Each row was made from one walk, in order. Every step used is in the known rows, and no mark comes twice. Write each row's walk.
Known rows
vepumas zevis togi vereg mati vizi: [-1.74  2.06  3.05  0.84 -2.78  1.91 -0.04 -1.50  0.25  0.23  0.66 -3.32
 -2.05 -3.67 -3.50 -0.61 -0.86 -2.07  0.69 -0.02 -0.50]
mati vizi zoso: [-1.56 -0.27  1.18  2.21 -0.25  0.15 -1.80  0.35  1.89  1.27 -1.12 -2.87
 -1.41 -2.35  1.66  0.41 -1.67  0.85 -2.04 -0.43 -0.05]
vereg togi mati: [-2.16 -0.71 -1.91  0.96 -1.41  2.77 -2.89 -0.53  4.57  2.94  4.60 -1.85
  0.73  0.85 -0.22  0.10  1.50 -0.55 -2.38 -1.06  0.45]
depa togi: [-2.01 -0.17 -0.79  1.26 -1.14  0.57 -1.79 -0.51  1.80 -1.44  1.84 -2.73
 -0.91 -1.84 -1.07  4.89 -0.01  3.00 -2.20  0.81  2.38]
vizi togi mati: [-3.37  1.14 -1.20 -0.73 -0.37  2.16 -2.06 -0.35  6.44  0.48  4.70 -0.65
  1.07  1.15 -1.63  1.34 -2.74 -1.14 -2.36  0.25  3.27]
depa vepumas togi: [-1.28 -2.30  0.70 -1.05 -2.07 -0.20 -3.09 -1.70  0.94 -1.15  1.86 -2.38
 -1.31  0.35 -2.71  1.17 -0.20  1.52 -0.44  1.43 -0.13]
togi mati vizi: [-3.60  0.46 -1.34  0.98 -0.05  2.52 -1.27  0.47  4.23  0.11  2.16 -0.87
 -2.07 -1.45 -0.86 -0.32  0.39 -1.63 -1.74 -1.49  0.13]
togi mati: [-3.40  0.12 -1.92  1.89 -0.67  2.34 -3.61  0.16  5.80  0.18  3.51 -0.96
 -0.24 -0.10 -1.16  2.47 -0.29 -2.47 -1.78  0.39  0.44]
depa vereg mati: [-1.03  0.47 -0.47  5.07 -3.04  1.34 -1.16  1.23  1.30 -0.67  4.43 -0.51
 -0.09  2.33 -2.99  2.83 -1.17  2.53 -1.97  3.06 -0.95]
togi vereg mati: [-3.00 -0.07 -1.01  4.58 -2.92  1.16 -2.76  0.63  3.75 -0.17  2.93 -1.39
  0.34  0.19 -2.79  2.93 -2.10 -0.87 -1.79  2.80 -2.57]
vizi zoso: [-1.27 -0.52  0.93  3.18 -0.76  0.04 -4.57 -0.05  3.58  1.76  0.24 -3.29
  0.89 -0.55  1.67  3.30 -2.37 -0.25 -2.11  1.67  0.31]
zevis togi mati: [-4.43  0.51  0.30  0.80 -2.54  2.47 -2.92 -1.45  4.15  1.67  4.40 -0.72
 -0.30 -0.60 -1.42  2.72 -2.63 -2.77  0.08 -0.06  1.78]
vepumas zevis togi mati vizi: [-2.17  2.08  2.43 -1.44 -0.92  2.90 -0.71 -1.79  1.86  0.52  1.21 -2.90
 -2.55 -3.94 -2.19 -1.32  0.56 -3.32  0.80 -1.70  2.01]
vepumas zevis togi vereg: [-2.38  1.10  1.29  0.10 -2.08  0.77 -3.37 -2.43  1.94 -0.35  1.32 -4.11
 -0.44 -3.79 -4.26  1.85 -1.40 -2.28  1.04  1.06  0.98]
zevis vepumas togi vereg: [-3.73 -1.81 -1.18 -1.81 -2.59 -2.19 -1.54 -1.63  1.23  0.50  1.32 -4.56
  0.01 -0.13 -4.96  0.02 -2.63 -2.03  1.97  0.86 -0.03]
zevis vepumas: [-3.65 -1.07 -1.95  0.19 -2.48 -2.08 -2.45  0.81  2.75 -0.97  2.49 -2.63
  0.13 -1.61 -1.88  1.07 -1.94 -0.92  0.08  1.40  1.08]
vizi togi: [-2.91  0.43 -1.40 -0.58 -1.50  0.62 -1.96  0.18  4.97 -1.28  3.61 -0.84
  0.96 -0.60 -1.62  1.76 -3.37  2.21 -2.38  1.24  3.28]
mati vizi togi vereg: [-3.67  0.69 -1.59 -0.74 -0.36  0.37  0.00 -0.20  3.00 -0.75  2.00 -1.71
 -0.61 -1.78 -3.18 -0.56 -3.30  1.40 -2.03 -0.29  1.57]

Write each row's walk
[-1.74 -0.84  2.78 -0.15 -2.52 -1.69  1.04 -0.94 -0.68  3.58 -0.69 -5.07
 -0.84  0.85 -2.06 -2.16 -3.17 -2.81  1.62 -0.08 -1.65]
zevis vepumas togi vereg mati vizi zoso
[-3.03  0.97 -0.70  1.64 -2.38  1.13 -1.37  0.13  4.51  0.16  4.22 -1.02
  1.58  1.34 -3.16  1.84 -4.26  0.32 -2.47  2.28  0.72]
vizi togi vereg mati
[-1.38 -0.55  2.82  1.42 -2.24  0.84  0.15 -1.39  0.54  3.11 -0.73 -4.09
 -1.26  0.86 -1.46 -0.36 -2.31 -0.71 -0.17  0.20 -2.40]
vepumas togi vereg mati vizi zoso
[-0.84  0.83  2.58  3.71 -0.80  0.87 -0.01 -0.71  0.15  2.26 -0.20 -4.11
 -0.67 -0.25 -0.41  3.16 -1.23  0.62 -2.27  0.41 -0.63]
depa togi vereg mati vizi zoso
[-1.93  0.47  1.42  4.70 -1.58  0.84 -1.43  0.45  2.11  2.16  0.33 -2.80
 -0.65 -0.22 -0.49  0.90 -2.53 -1.23 -1.90  1.16 -2.91]
togi vereg mati vizi zoso
[-3.21 -1.71 -1.31 -0.20 -2.13  0.16 -2.55 -1.86  2.45  0.11  1.18 -3.51
 -0.54 -0.23 -4.38  1.89 -1.81  0.10  0.39  0.91 -0.66]
vepumas togi vereg
[-3.51 -1.19 -0.45 -2.58 -2.01 -0.44 -0.90 -1.17  2.63  1.35  2.36 -3.47
 -0.63  1.01 -3.04 -0.74 -1.24 -3.72  1.78 -0.40  1.11]
zevis vepumas togi mati
[-3.12  0.39 -0.71  3.92 -2.21  1.27 -0.62  0.91  2.14 -0.34  2.00 -1.32
 -1.53 -1.11 -2.58  0.57 -1.59 -0.33 -1.88  1.19 -2.73]
togi vereg mati vizi
[-2.23 -0.84  1.91 -2.43 -0.70 -0.61  0.34 -1.33  1.00  3.85 -0.27 -4.84
 -1.42  0.79 -0.85 -2.65 -1.69 -4.06  1.58 -1.93  0.73]
zevis vepumas togi mati vizi zoso
[-3.11  1.03  2.91  0.73 -1.10  2.37 -1.41 -1.59  2.44  3.97  1.77 -1.97
 -1.24 -1.01  0.54  0.58 -3.11 -3.16 -0.09 -1.82  1.49]
zevis togi mati vizi zoso
[-2.28  1.49  0.69  0.99 -2.62  1.88  2.14  1.80  2.82 -0.50  2.81  0.07
 -1.43 -0.38 -0.64 -0.99 -2.40  2.37 -2.62  0.09  0.65]
vereg mati vizi togi
[-1.76  1.19  2.08 -0.50 -2.45  1.33 -2.63 -1.70  1.87 -0.86  1.35 -3.36
 -1.02 -4.17 -2.38  1.49 -0.63 -0.91  0.75  0.79  2.12]
vepumas zevis togi
[-3.09 -0.47 -0.05 -1.73 -0.72  2.25  0.36 -1.10  2.54  1.13  1.09 -2.21
 -2.83 -0.30 -2.00 -1.58  0.42 -1.02  0.19 -2.23  0.29]
vepumas togi mati vizi
[-3.27 -1.22  0.10 -0.40 -3.98 -1.40 -0.11 -0.79  0.87  1.06  1.91 -3.78
 -0.20  1.15 -4.32 -0.37 -2.77 -2.34  1.71  1.56 -1.36]
zevis vepumas togi vereg mati
[-2.72 -0.26 -1.23  1.85 -0.69  0.29 -2.59 -1.40  1.92 -0.88  1.70 -3.67
 -0.02 -1.52 -3.24  5.37 -0.74  1.44 -1.98  1.19  1.06]
depa togi vereg
[-1.08  1.71  0.28  2.51 -2.20  1.58  2.22  1.21  0.44 -0.31  4.14 -0.16
 -0.91  2.06 -3.14 -0.27 -2.35  4.03 -2.19  1.16  0.81]
depa vereg mati vizi togi
[-0.52 -0.97 -2.03  2.49 -2.11  0.63 -2.24 -0.39  0.54  1.31  4.94 -2.07
  0.77  1.49 -2.78  1.47  0.60  4.38 -1.89  0.98  0.61]
depa vereg togi
[-0.86 -0.41 -2.02  2.34 -1.05  2.30 -2.29 -0.65  2.14  2.93  5.76 -1.82
  0.83  3.08 -2.87  0.91  1.17  1.40 -1.85 -0.03  0.63]
depa vereg togi mati
[-2.18  0.85  0.45  2.85 -1.51  1.13  0.78 -0.37  0.42 -0.12  1.25 -2.70
 -1.68 -1.39 -2.38  2.79 -0.44  1.62 -2.23  0.32 -0.63]
depa togi vereg mati vizi
[-0.60  2.33  5.13  1.52 -2.11  1.56 -0.95 -1.98  0.00  2.71 -0.78 -4.72
 -1.08 -2.86 -1.39 -0.35 -1.76 -3.27  0.55  0.22 -0.59]
vepumas zevis togi vereg mati vizi zoso
